(in the rows, 128 means zero)
Known rows, with every step that occurs:
motum-zovan-sorav-bemobi: [159 109  90 153 119  63 138 122 101  98 120 113 150 138 110 138 128 120
 141 117 131 147 137 105 115  94 127  98 158 121 131]
bemobi-luga-maso-pivo: [224 115 131 126 134 103 159 129 102 118  73 125 133 143 120 140 143 129
 156 125 119 146 119 120  98  87 126 158 178  83 148]
sorav-bemobi-sozo: [161  96 107 100 124  86 123 109 122 134  72 111 143 140 108 104 137  99
 130 125 118 147 199  91 101  59 105 138 122 114 152]
sorav-zovan-motum-maso-luga-bemobi: [ 80 114 122 136 114  74 112 123 116 108 119 139 122 129 143 144 152  83
 180 132 149 142 169 123 131 103 108 160 148 121 144]
pivo-maso-motum: [161 130  91 149 107  92 119 113 101  88  69  96 114 160 150 117 135 136
 143 148 147 158 156  94 110 108 104 159  89 126 146]
luga-maso-sabi: [172 103 119 149 123 123 161 132 109 145  70 122 135 123 124 142 147 140
 145  94 141 148 135  97  82  85 119 147 156 100 150]
bemobi-luga-maso-motum: [232 117 125 124 113 118 162 123 103 110  92 130 120 138 120 141 158 115
 153 137 123 151 123 112 115  89 122 173 160  93 144]
pivo-maso-luga-bemobi-sorav: [135 128 104 135  83  91 136 139  92 127  71 116 119 163 160  97 118 135
 137 156 142 152 156 108 106  96  96 123  85 113 124]
sorav-zovan-motum-maso-luga: [ 92 117 119 144 121  65  99 118 120 105 118 133 127 133 137 146 154  83
 182 128 151 141 160 127 134 103 113 167 145 127 147]
maso-motum-zovan: [252 130 104 134  96 103 124 108 104  88 119 107 112 140 144 146 154 126
 158 136 135 155 132  84 129 121 131 133 112 120 145]
zovan-sorav: [ 91 110 106 152 107  76 149 133 104 111 103 104 147 165 133 132 141 113
 155 140 128 140 151 112 107  82 119 132 157 120 133]
pivo-maso: [130 124  85 165 115  79 124 122 105 103  43  99 123 160 140 109 118 151
 133 134 152 157 162 106  94  99 102 158 108 119 142]
luga-maso-motum: [175 114 113 117 121 131 176 121 105 128  64 112 125 132 139 140 175 129
 137 115 143 143 143  95  96 107 112 165 141 102 145]
bemobi-luga-maso-motum-zovan: [251 118 119 129 115 116 160 121 100 104  96 130 121 130 116 146 153 120
 152 130 124 155 112 113 120  95 127 162 165  95 139]
zovan-motum-maso-luga-bemobi: [113 109 112 132 100  94 119 131 114 125 125 136 116 134 145 135 172  97
 170 160 138 157 177 119 121 100 133 133 141 107 129]
sorav-zovan-motum-maso-sabi: [ 97 110 120 159 123  66  97 115 124  98 124 132 127 127 125 152 148  89
 188 120 152 147 161 119 129  96 113 172 154 130 156]
motum-zovan-sorav-bemobi-luga: [179 110  95 154 119  62 136 122 100  93 127 120 147 138 105 140 127 117
 146 123 125 150 128 110 122  90 130 101 165 118 129]
sabi-maso: [132 125 101 138  90  88 152 109 127 134  61 118 109 130 117 120 166 116
 134 132 139 143 148 119 104  81  99 170 133 111 137]
maso-motum: [209 128 115 122  90 109 129 112 108 101 108 106 110 154 154 134 162 113
 159 151 131 147 154  82 120 109 122 157 103 118 154]
luga-bemobi: [129 110 112 126  83 120 177 139 101 135  78 127 110 144 157 118 133 132
 140 143 130 150 186  86  88  93 106 132 138  89 141]
sorav-bemobi: [138 106 107 116 114  69 136 119 117 125  95 124 140 149 119 109 141 106
 131 130 126 133 190  84  88  79 108 135 125 109 162]
sorav-zovan-motum-maso: [ 80 113 114 150 126  64 106 114 124  98 107 127 127 131 128 148 154  91
 180 125 155 143 167 123 128 102 109 180 157 128 152]
motum-maso-sabi-fedu: [195 100 111 203 122 121 104 135 109 129  86 141 138 115 102 139 152 123
 166 130 129 160 153  96 111  87 130 106 162 108 152]
motum-zovan-sorav-bemobi-luga-maso: [171 106  96 150 126  71 150 124  98 101 117 121 152 131 100 143 134 119
 140 113 129 149 125 113 115  91 126 104 177 113 127]
zovan-motum: [125 111 100 131  96  74 118 112 126 103 115 108 112 150 141 131 164 122
 161 147 151 156 168 108 111  91 132 171 132 114 140]
pivo-maso-luga-bemobi: [140 128  98 142  96  94 128 136  92 123  64 119 117 160 166 103 113 133
 133 148 139 153 162 109 101  98 104 121  91 109 127]
sorav-bemobi-luga-maso: [167 102 116 109 122  82 155 122 111 124  95 140 142 138 100 118 145  99
 131 128 118 137 165 100  94  71 111 151 154  96 157]

Rows:
[189 132  84 159 110  88 115 109  97  79  76  96 116 150 143 125 129 145
 141 137 151 165 141  97 118 115 111 144  94 129 138] | pivo-maso-motum-zovan
[109 106 105 149 114  83 112 121 123 110 110 122 122 133 127 139 174 109
 169 150 146 159 178 117 117 101 132 159 152 114 140] | zovan-motum-maso
[139 129 114 115  70 106 157 124 114 155  82 139 101 131 144 114 161  99
 135 146 127 138 148 121 110  81 101 132 115 102 122] | sabi-maso-luga-bemobi
[168 120 121 153 120 107 118 145 103 147  83 141 136 136 135 131 150  99
 162 144 120 143 162 120 116 111 126 110 141 106 137] | motum-maso-luga
[162 130 108 124  80 101 147 100 123 119  86 115  99 132 128 128 184 102
 143 145 136 143 142 108 120  90 101 172 112 119 140] | sabi-maso-motum
[121 117 136 123  77  60 130 128 117 130 122 118 134 150 120 121 164 106
 179 157 154 134 144 119 140  93  94 165 127 133 135] | bemobi-sorav-zovan-motum-maso-luga
[178 126 124 108  76 113 145 146  96 152 103 139 113 153 178 114 131 108
 147 150 117 140 160 101 107  95 119 101 108  92 128] | maso-luga-bemobi
[175 113 105 127 126 122 176 121  98 116  83 110 134 126 130 150 171 129
 139 109 144 148 124 101 107 109 118 143 157 109 134] | luga-maso-motum-zovan-sorav
[151 101 113 109  94 137 164 130 105 143  58 113 112 135 146 114 132 125
 138 137 122 165 195  93  99  73 103 133 137  95 131] | luga-bemobi-sozo
[174 116  89 166 115  73 139 125 100  97 110 106 142 139 121 145 127 136
 149 116 136 154 124 111 119 103 131 104 163 120 124] | motum-zovan-sorav
[124 108 115 141 128  76 107 120 119 107 109 113 128 140 134 144 173 113
 178 148 141 156 170 118 110 104 138 145 156 109 146] | zovan-motum-maso-pivo
[164 108 106 118 130 115 175 119  99 116  90 115 139 124 123 146 172 120
 133 109 140 143 134  97 103 105 116 136 154 110 138] | luga-maso-motum-zovan-sorav-bemobi
[191 133  99 132  83  97 142  98 119 110  93 116 100 121 121 136 176 110
 142 136 138 149 127 110 126  98 108 155 119 122 133] | sabi-maso-motum-zovan
[157 133  95 149 107  80 110 129  99 118  62 112 122 166 159 106 114 135
 136 142 142 151 149 114 106  99 109 132  87 118 131] | pivo-maso-luga
[100 101 114 134 111  61 144 130 103 104 131 123 155 162 108 124 139  84
 151 148 112 134 159 110 110  64 117 124 161 116 141] | zovan-sorav-bemobi-luga
[225 115 119 133 115 112 162 124  97 100 107 127 129 135 113 150 155 112
 155 133 122 154 109 118 124  90 127 154 174 100 134] | bemobi-luga-maso-motum-zovan-sorav
[ 95 117 112 138 114  57 110 108 126  93 113 119 121 141 138 142 147 102
 175 121 158 141 160 116 124  97 109 189 141 127 152] | sorav-zovan-motum
[ 92 107 128 111  62  94 177 136 105 132 108 124 115 145 142 115 151 122
 159 156 147 143 175  94 112  89  86 151 136 107 135] | luga-bemobi-sorav-zovan-motum
[215 125 103 140  99  97 130 112  98  84 133 104 123 145 141 149 155 115
 162 140 131 154 126  92 135 114 131 123 124 127 137] | maso-motum-zovan-sorav
[205 121 103 129 100  88 129 110  99  84 142 108 128 143 134 145 156 106
 155 140 128 149 136  87 132 109 128 115 121 128 142] | maso-motum-zovan-sorav-bemobi
[165 115 127 156 150  95 123 136 104 129  61 117 146 140 129 142 151 121
 171 133 123 145 163 113  96 114 126 115 168 101 158] | motum-maso-pivo
[106  94 120 137 116  72 150 132 101 112 134 128 158 150 103 132 141  86
 152 133 113 137 147 108 105  59 118 120 168 115 142] | zovan-sorav-bemobi-luga-maso-sabi
[246 102 107 192  95 113  96 120 113 116 102 128 125 131 117 129 134 143
 158 123 136 160 131  75 107  64 133 111 134 108 154] | maso-sabi-fedu
[136 119 131 128  78  64 150 126 115 130  94 106 134 157 118 116 146 126
 166 142 152 131 142 105 124  91  84 173 128 130 145] | bemobi-sorav-zovan
[106 100 118 122 116  77 157 127  99 104 133 123 155 156 110 131 155  81
 149 145 114 134 151 108 112  69 115 131 162 115 142] | zovan-sorav-bemobi-luga-maso-motum
[163 128  83 162 110  82 117 113  94  75  87  95 124 154 141 128 130 136
 143 142 149 163 138 102 121 110 110 138 103 133 134] | pivo-maso-motum-zovan-sorav
